Known rows, with every step that occurs:
k -> v -> z -> p -> t -> b: [  3  -8   6  11  -5   2  -3 -21  18  -8   5   1 -11   1  22 -35   3  20
  12 -11  -1  12 -20  17 -16]
b -> z -> v: [  8 -14  16  11  14  10  -1  -6  17  -7   7   3 -23  -1   5 -24 -13  10
   4  -7 -12   5 -15  10  -8]
p -> k -> v -> z: [  8 -24  10  20   0   9 -13 -14  19  -9   9   1 -14  -6  14 -17  -4  13
  13  -7  -5  21 -10  19 -11]
p -> k: [  2 -11   4  20   8   9 -16  -2  18  -3  14   4 -16  -4   9 -16  -3   7
   6  -3 -12  14  -6  20 -13]
b -> z -> v -> t -> p: [  3 -18  16   6  10  17  -1  -8  14  -7   1   4 -20  -8   5 -14  -9   6
   7 -13 -12   0  -7  -1 -16]
b -> z -> p -> t -> v -> k: [ -2  -1  11  10   7   0  -5 -16  12  -5   3   9 -18  -7  23 -25  -8   1
  -2  -5 -12   4 -22   2 -17]
p -> z: [ 14  -2   3  16  11   6 -17   2  20   1  13   0  -7  -5   8 -18 -12   9
   2  -8  -9   8  -6  24  -3]
k -> v -> t -> b: [ -1 -22   4  14  -7   5 -10  -6  14  -6   0  -5 -26 -10  17 -19  12  11
   8  -6 -11  11  -9  10 -15]
t -> b -> z: [ -8 -15   0   7   8   2  -6  -2  18 -10   5  -3 -27  -3  22 -15  -4   4
  12 -10  -7   8 -15  11 -10]
z -> p -> k -> v: [  9  -8   7  16   2   9  -8 -12  23  -7  14   6  -8   0  13 -33   1  22
   2  -6 -15  14  -8  20 -13]
z -> p -> k -> v -> t -> b: [ -3 -17   2  15 -15   7 -10 -13  22  -4   8   5 -23  -6  19 -32  11  19
  -1 -10 -15  15  -9  14 -25]
p -> t -> b -> z: [ -9 -10   7  10   5   1  -5  -6  13  -9   3   4 -24   0  20 -21   2   7
  13  -9 -11   3 -19   6 -19]
k -> p -> t -> v -> z: [  7  -9  18   9   6   4 -13 -14  10  -4   5   0  -3  -8  18 -25   5  -4
  12 -10  -1  19 -14  11 -14]
t -> p: [  6  -6   4  13  22  13  -8  -1  20  -8   6  -3  -7  -4   7 -12  -6   6
  14 -11  -4   2  -2  12   1]
p -> t -> v: [  5  -5  12  13  10   8 -13  -1  11  -5  -2   5 -15  -9  12 -22   6  -6
  12  -2 -12   9 -12  17 -13]
z -> v -> t: [  9 -11  14  13   4  10  -7  -9  14  -1   7   2 -24  -9  -2 -20  -5   7
  -2   0 -13   4 -10  13 -13]
b -> z: [ -2  -9   7   9  16   4  -4  -3  16  -7   5  -2 -18  -2  15 -14 -11   3
  11  -2 -10   2 -15   9  -3]
k -> p -> z -> v: [ 25  -6  19  17  10  16 -12  -6  18   3  19  -1  -2  -2   6 -36 -10  21
  -8 -16 -14  13  -1  17 -10]
t -> b -> z -> v -> k: [ -3 -22  11  18   9   1  -8 -16  13  -8  10   0 -39  -6  17 -20 -14  13
  -1 -12  -7   6 -17   3 -14]
t -> v: [  4 -11   4  11  11  10 -14   3  15  -5  -1  -4 -20 -11  11 -16   1  -7
   6  -3  -8  12  -8  19  -1]
v -> t: [  0  -6   4  12   5   5 -10  -8  12  -1   7   1 -16 -10   5  -9  -2  -1
   2   0 -10   3 -11  12  -9]
k -> v: [ 12 -13  11  17  10   8 -10  -6  17 -10   2  -4 -10  -6  10 -23   2  13
  11  -4 -10   8  -8  16  -1]
v -> z -> b: [  6 -18   6  12  -1   0 -10 -15  18  -8   7   2 -16  -4  10  -9 -15   3
  13  -4   6   2 -22  17  -9]
b -> z -> v -> k -> p -> t: [  9 -10  33  20   9   2  -6 -22   7  -2  14   6 -13  -3  15 -30  -9  18
  -2 -12 -18   4 -18  -6 -19]
k -> v -> z: [ 12 -17  10  13   8   5  -8 -13  15  -9   5  -7 -11  -4  12 -16  -5  11
  14  -5  -2  11 -13  17  -1]
b -> z -> p -> k: [ -1  -4   2   8   6   5  -2  -9  24  -5  15   9 -13   1  18 -23 -12   9
   2  -8 -14   9 -17  13 -14]

Rows:
[ 11 -25  12  16  -5   6 -11 -19  19 -14   1   1 -18  -5  14 -18  -7  12
  16  -6   4   5 -20  14  -8]
k -> v -> z -> b
[  2 -10   4  21  13  17 -14   0  21  -5  11   4 -11  -4  10 -13  -3   6
  14 -11 -10  11   1  16 -12]
t -> p -> k
[  8 -13  20  11  -7   5 -14 -17  11  -6   3   5  -9  -9  20 -27  -1  -3
  10 -11   3  10 -19   8 -20]
k -> p -> t -> v -> z -> b
[ -1   1   9   1   7   4   1  -8  16  -7   0  10 -12  -3  18 -29  -1  -2
   5  -7 -14   3 -22  10 -16]
b -> z -> p -> t -> v
[  2 -11   7  12   1   9  -1 -10  24 -10  10   8 -12   1  19 -31  -6  21
   6  -8 -17  14 -15  11 -16]
b -> z -> p -> k -> v
[  2  -7   0  11   2   6  -6 -16  22  -2  18   5  -7   3  15 -20 -12  10
   3  -7  -1  14 -15  23 -14]
v -> z -> p -> k
[ -8 -14  -2  15  -4   3 -13  -6  16  -3   4  -4 -27  -8  13 -14   5   2
   3  -4  -8   8 -10  12 -15]
v -> t -> b
[ 13  -8   6  17  -2   7 -17  -3  24  -4  11   5 -14  -3   6 -19 -15  12
   4  -9  -8   4 -13  20 -10]
p -> z -> b
[  7 -14  10  14   1   8 -10  -9  15  -6   1  -2 -16 -11   7 -15   5   9
   6   0 -14   6  -9  11 -10]
k -> v -> t
[  6  11   7  11   7   2  -2 -12  18  -2  10   9  -1   4   9 -29  -3  12
   4  -1 -13   0 -16  16 -12]
z -> p -> t
[ 14  -8   5  17   5  15 -16  -2  26  -6   8   6  -7  -3   9 -16 -15  14
  10 -17  -4   1  -5  17  -9]
t -> p -> z -> b
[  5 -10   7  16 -10   7  -8 -14  23  -3  10   8 -11  -6  12 -27   5  16
  -2  -5 -19  11  -9  15 -20]
z -> p -> k -> v -> t
[  2 -12  23  11   5   9  -4 -11  12  -6   9   2 -18   1  18 -39   2  18
   7 -17 -14  10 -15   1 -23]
k -> p -> t -> b -> z -> v
[  9 -17  25  17  16   6  -7 -19  10  -5  13  -2 -18  -6  14 -26 -15  16
  -6 -10 -14   7 -15  -4  -9]
b -> z -> v -> k -> p
[  8   0  21  23  11  -1 -16 -18   6   1  16   2  -3  -5  16 -23  -2  14
   0  -4 -11   5 -12   0 -13]
v -> k -> p -> t
[  5 -15  13  18   4  22 -12 -10  17  -1  10  10 -19 -10   1 -17  -3   8
   3 -12 -15  11   2   9 -21]
z -> v -> t -> p -> k
[  8 -18  11  24   4  10 -16  -4  21  -8  10   2 -14  -6  11 -23   3  17
  11  -4 -15  18  -5  18 -11]
p -> k -> v
[ 15  -5  31  25  10   5 -14 -20   6   0  17   4 -10  -5   8 -31  -4  21
  -2  -7 -13   5 -12   0 -16]
z -> v -> k -> p -> t
[ -2 -13   8   8  -8   7  -3 -16  22  -7   7   9 -16  -7  18 -26  -1  15
  -1  -7 -20  10 -14   6 -25]
b -> z -> p -> k -> v -> t
[ 16 -16  16  20  -5   6 -27 -10  17   0  11   1 -15 -15  22 -26 -11   6
  -8 -12  -7  14 -10   8 -15]
t -> v -> k -> p -> z -> b
[  2  -5  14  24   4  -3 -18 -15  10   0  13  -2 -14  -3  24 -27   4  17
   2  -9  -9   9 -14   2 -19]
v -> k -> p -> t -> b
[ 16  -9  15  26  -2   2 -21 -13  18   2  19   2  -8  -7  18 -23 -18  19
  -8 -12  -8   6 -12   8 -11]
v -> k -> p -> z -> b
[  9 -15   9  12   7  14  -8  -5  17  -8  -3  -3 -12 -10   9 -14   6   8
  12 -10 -11   4  -1   5  -6]
k -> v -> t -> p
[  2 -16  15   8   5   9  -2 -13  13  -5   2   5 -29  -9   4 -17  -9   4
   2  -3 -17   2 -17   5 -15]
b -> z -> v -> t
[ 18  -1   8  15  10   9 -16   0  20   4  16  -6   4  -2  14 -26 -10  15
  -2 -14 -12  14  -2  19  -5]
k -> p -> z
[ -1   0   2   3  15   1   4  -9  21  -7  10   2 -10   3  16 -24 -13   9
   2  -5 -12   1 -19  11  -5]
b -> z -> p
[ -5 -11  15  18   6  -4 -11 -18   6  -3  13   0 -18  -4  28 -22   0  13
   4 -14 -11   7 -21  -6 -22]
v -> k -> p -> t -> b -> z
[  5  -5   1   1   6   5  -7 -12  20  -7   6  -3 -10  -6  16 -21  -9  -4
   3  -7   3  15 -16  22  -5]
t -> v -> z -> p
[  0   7   8   6  10   2   2 -12  17  -6   8  10  -5   3  16 -28  -7  10
   6  -4 -13  -4 -23  10 -14]
b -> z -> p -> t
[-13  -8  -6   0  -3   0   2 -12  20  -7   5   0 -24  -2  22 -20  -3   5
  -2  -8 -11   1 -19   6 -19]
v -> t -> b -> z -> p
[  3  -7   2   9  12  12  -8  -2  15  -3   2  -2 -12  -8   7  -7  -3  -1
   8  -8  -6   0  -3   8  -6]
v -> t -> p
